(in the rows, 128 means zero)
Known rows, with every step that occurs
rukedog-vekoto: [161 152 155 157 142 129  87 121 144 146 145 132 114 116 146 140 134 140
 125 110 147 126 106 116 117 131 123 111]
fevup-teba-gora-setev: [ 82 137  84 143 104 172 118  93 107  89 139 199  85 124 154 140 167 137
 151  89 124 113 160 103 159 114 103  97]
fevup-teba-gora: [ 95 140 105 122 110 158 126 100 101 101 142 185  82 119 119 127 164 138
 125  79 124 143 154 134 160  91 120 132]
sokun-fevup-teba-gora-setev: [ 91 146  84 130  88 154  92  82  70  69 162 180  85 124 166 155 182 116
 147  58 123 118 167  91 130 126  98 109]
gora-setev-vekoto: [117 114 165 170 124 120 101 122 145 115 141 137 130  97 178 137 127 144
 146 127 128  95 125  93 112 141 110 103]
setev-fedad-teba-gora: [119 141 103 117 139 165 168  97  90 143 122 196 121 142 118 133 161 117
 133  72 112 132 182 123 123 106 108 155]
fafi-teba-gora-setev: [ 87 125 102 149 119 173 119 107 123  91 168 181 136 121 173 166 141  86
 149 138 110 105 141  82 139 124 121  77]
fafi-teba-gora-rukedog-fedad-setev: [ 87 152  84 128 140 171 100 133 145  87 133 144 126 133 209 157 145  68
 140 130  81  82 148 117 105 103 125  46]
fedad-teba: [134 126 136 133 134 136 144 106 102 147 126 146 125 120 117 123 132 125
 143 116 113 148 157 127 104 139 118 120]
teba-fedad-setev-gora-rukedog-vekoto: [168 203 121 213 127 125  42 148 177 149 141 130 120 105 199 124 122 118
 128 112 175 134 155 155  66 157  86  39]
fafi-teba-gora-setev-vekoto: [ 90 116 164 169 122 150 101 107 134  94 182 177 136  87 185 163 140 102
 143 124 110 102 131  78 124 114 119  87]
garudu-fedad-teba: [149 111 105 151 135 131 152 111  98 171 109 145 135 108  87 149 128 118
 142 101 128 145 190 132  92 167 100 130]
rukedog-fedad-teba-mome-milago: [106 116 149  81 143 151 156  99  67 132 134 137  80 110 120 204 141  86
 160 104  74 140 150 110 112  51 130 123]
sokun-fevup-teba-fedad: [112 162 102 124 105 121 105 103  85 104 173 108  79 125 106 152 130 116
 144  66 152 168 180 121  96  96 101 151]
sokun-fevup-teba: [120 145 123 106 110 122 107 103  80  89 145 119  91 117 111 129 145 130
 133  79 130 152 147 129 120 126 123 142]
gora-setev-fedad-teba: [124 134 101 137 148 160 167 107 110 132 102 163 131 141 133 131 127 129
 170 115 119 106 173  99 108 148 102 119]
mome-milago: [113 113 122 110 147 146 130 126  91 118 140 133 111 109 120 159 120 105
 111 115 128 121 114 137 143 113 133 131]
sokun-fedad-setev-gora: [137 155 113 136 116 147 125 167 116 125  98 126 157  90 167 100 132  97
 110 112 152  98 156 213 135 179  93  88]
setev-vekoto-rukedog: [105  85 208 188 123 109  68 133 138 130 159 138 108  55 161 131 124 149
 114 115 141 124 115 118 108 128 117 137]
garudu-fedad: [144 115  93 143 130 123 137 133 124 154 114 128 137 116  97 153 123 119
 126 113 142 126 159 134 116 155 109 139]
sokun-fedad: [117 124 102 121 118 150 136 144 110 124 126 122 128 130 144 135 136 108
 128 102 132 112 159 162 146 143 123 138]
fevup-teba-fedad: [106 152 103 137 122 138 133 114 120 124 152 128  77 123  95 134 114 138
 147  96 153 162 174 134 123  83 108 137]
fafi-teba-fedad: [112 140 120 140 135 141 134 128 136 127 179 111 129 122 114 160  91  86
 145 145 138 154 155 112 103  95 124 119]
sokun-fedad-setev: [123 139  99 128 138 147 145 161 105 118  99 111 150 109 171 124 133 108
 114 103 143  75 154 184 141 158  96 108]
fedad-teba-gora-rukedog-vekoto: [143 156 124 188 119 157  61  86 125 146 156 199  91 133 189 149 179 127
 138  72 112 148 168 103  93 140 120  76]
gora-rukedog: [122 133 106 152 117 127  94 131 150 115 125 133 114 147 160 125 134 129
 138 135 114 136 146 124 115 147 143  98]
teba-mome: [133 129 160 124 115 109 139 127 122 124 130 134 117 120 123 159 144 129
 140 131 114 150 133 118 140  88 140 135]
teba-fedad: [121 145 106 144 123 128 126 127 132 144 155 117 117 137 124 152 114 113
 138 113 150 143 162 120 102  99 106 138]
vekoto-rukedog-fedad: [ 88  97 132 139 128 145  84 132 136 127 136 124  92 108 161 151 127 112
 142 126 116 107 124 105 103 106 116 121]
teba-fedad-setev-vekoto-rukedog: [104 113 183 210 141 104  74 149 135 141 158 115 118  42 184 143 110 137
 112 101 173 103 143 130  77 115  70 116]
sokun-fevup-teba-fedad-setev: [121 175  99 128 126 117 115 120  78  97 146  99 101 103 133 140 128 119
 128  64 163 130 175 144  90 111  75 120]
setev-fedad-teba-gora-rukedog-vekoto: [145 171 108 171 143 166  92  96 130 147 135 204  94 148 169 143 171 131
 140  60 117 137 176 109 100 125 120 108]

Rows
[ 83  81 180 184 128 146  74 102 126 135 145 150  92  70 201 155 131 127
 177 112 102  94 148  69  61 129  88  87]	gora-setev-vekoto-rukedog-fedad-teba
[109 132 150  86 115 121 121  99  37  73 161 130  60  87  99 191 152 109
 129  69 116 168 138 129 148  69 140 150]	sokun-fevup-teba-mome-milago
[ 93 156  68 128 127 157  91 131 140 103 109 152 114 145 219 147 167 100
 132  99  92  71 154 124 105 108 105  64]	teba-gora-rukedog-fedad-setev
[120 154 117 147 157 137 141 144 131 120 152 101 153 101 141 150  89  86
 131 146 148 115 150 135  98 109  99  88]	fafi-teba-fedad-setev
[ 93  79 187 209 117 121  58 126 144 117 155 150 110  60 197 142 126 148
 140 127 141  94 119  85 104 150 101 102]	gora-setev-vekoto-rukedog
[ 57  88 152 181 107 158  51 108 139 112 167 178  88  82 230 174 161 116
 151  91 108  68 133  63  99  97  90  99]	teba-gora-setev-vekoto-rukedog-fedad
[ 90 145  83 145 100 158  92 104 125  89 140 190  69 138 152 124 170 141
 134  85 109 152 171 132 148 111 136 101]	fevup-teba-gora-rukedog
[177 187 144 198 131 126  43 150 173 134 113 140 132  96 202 101 137 132
 117 125 153 120 120 163  93 186 111  30]	fedad-setev-gora-rukedog-vekoto
[ 84 148  68 125 125 182 151 103 111  88 117 204  89 139 135 133 158 141
 150  78 128 102 169 108 165 100 103 129]	fevup-teba-gora-setev-fedad
[151 129  90 150 150 119 145 149 119 147  84 118 159  93 123 142 122 122
 112 115 153  89 152 156 110 170  83 106]	garudu-fedad-setev
[ 76  84 171 180 122 137  56 126 152 117 148 133  95  79 211 160 126 128
 161 123 116  73 118  72  86 117  99  96]	gora-setev-vekoto-rukedog-fedad
[114 143 147 148 144 115  82 148 167 113 106 100 121 107 214 129 131 128
 137 118 101  74 131 126  76 121 115  69]	gora-rukedog-fedad-setev-vekoto
[130 116  84 151 119 151 145  94  82 167 127 190 127 112 105 163 162 105
 128  68 119 142 203 125 105 144  90 133]	garudu-fedad-teba-gora
[ 73  84 167 210 102 143  51 109 127 110 174 197 103  63 214 157 162 135
 129  94 132  91 134  79 117 130  91 106]	teba-gora-setev-vekoto-rukedog
[136 138 121 115 156 146 175 115 106 146 104 150 127 138  99 118 124 131
 145 104 121 137 167 132 110 125 118 153]	setev-fedad-teba
[131 162 123 113 134 139 116 150 143 128  95 112 142 107 164 110 125  97
 133 134 124  93 126 163  98 131  96  69]	rukedog-fedad-setev-gora
[110 112 170 103 146 141 147 123  90  96 167 132 111  85 106 199 112  77
 131 147 102 153 114 121 158  67 162 119]	fafi-teba-mome-milago
[ 80  80 178 216 108 150  68  87 100 130 170 215 101  55 205 151 165 135
 144  81 118 110 163  78  93 141  81  98]	fedad-teba-gora-setev-vekoto-rukedog
[117 130 121 103 139 152 142 103 110 147 118 127 109 139 132 140 133 107
 164 114  89 127 157 109  84 105 117 113]	rukedog-fedad-teba
[ 86 130  82 127 115 185 126  82 101 127 133 187 106 147 186 167 169  93
 178  92  81  92 177  72  93 108  90  81]	rukedog-fedad-teba-gora-setev
[103 126  98 156 111 170 127  82  93 126 141 205 120 130 173 149 169 114
 157  95 105 113 177  88 112 140  92  87]	fedad-teba-gora-setev
[136 149 121 160  97 127  75 140 161 122 124 147 124 129 156 100 132 117
 135 143 123 159 147 153 109 169 139  78]	setev-gora-rukedog
[119 137 167 123 158 117 116 144 144 125 108  95 134  90 181 132 124 126
 129 113 114  64 114 131  90 100  99 101]	rukedog-fedad-setev-vekoto
[ 80 158  67 101  87 153  64  92  97  71 153 153  54 158 176 160 185  99
 153  50  86 136 179 105 101  90 128 106]	sokun-fevup-teba-gora-rukedog-fedad
[132 171 132 156 139 136 122 150 142 128 152 114 159  84 137 126  88  75
 128 154 159 139 152 163  90 131  93  70]	fafi-teba-fedad-setev-gora
[118 137  91 131 142 153 151 131 138 114 105 146 133 149 145 135 122 132
 154 128 134  86 144 101 133 137 111 126]	gora-setev-fedad
[111 147  81 140 129 165 133 102 113 128 118 201 109 159 150 130 167 119
 141  78  97 141 199 120 111 124 124 124]	setev-fedad-teba-gora-rukedog
[ 86 120 141 146 118 162 107  82 112 131 148 182 103 113 200 165 167 109
 172  79  82  88 168  70  79  99  88  92]	rukedog-fedad-teba-gora-setev-vekoto
[126 126 175 121 128 121 146 129 126 106 155 126 130 105 113 169 121  99
 146 162 102 162 127 113 140  83 157 119]	fafi-teba-mome
[138 126 169 130 119 118 154 105  94 143 129 150 115 111 115 153 148 127
 155 119  98 170 161 117 114 100 128 128]	fedad-teba-mome
[ 75  90 184 164 118 152  74  91 106 145 166 182  82  70 182 158 164 115
 140  67  94 119 156  92  77  84  95 126]	setev-vekoto-rukedog-fedad-teba-gora
[ 97 110 197 207 155 116  81 149 140 124 183 111 131  29 174 151  86 108
 119 133 163 113 136 123  77 110  88  97]	fafi-teba-fedad-setev-vekoto-rukedog
[ 63  94 102 166 109 188  85  86 100 125 149 201  86 108 204 172 168  97
 171  92  94  92 172  66  87 117  82  79]	vekoto-rukedog-fedad-teba-gora-setev
[169 173 148 190 111 131  35 133 179 140 142 149 108 117 176 113 139 129
 133 125 143 158 125 140  97 171 135  60]	setev-gora-rukedog-vekoto
[ 98 134 102 104 123 171 135  87  96 142 136 173 104 142 149 157 168  94
 153  81  80 123 172 104  96  84 107 115]	rukedog-fedad-teba-gora
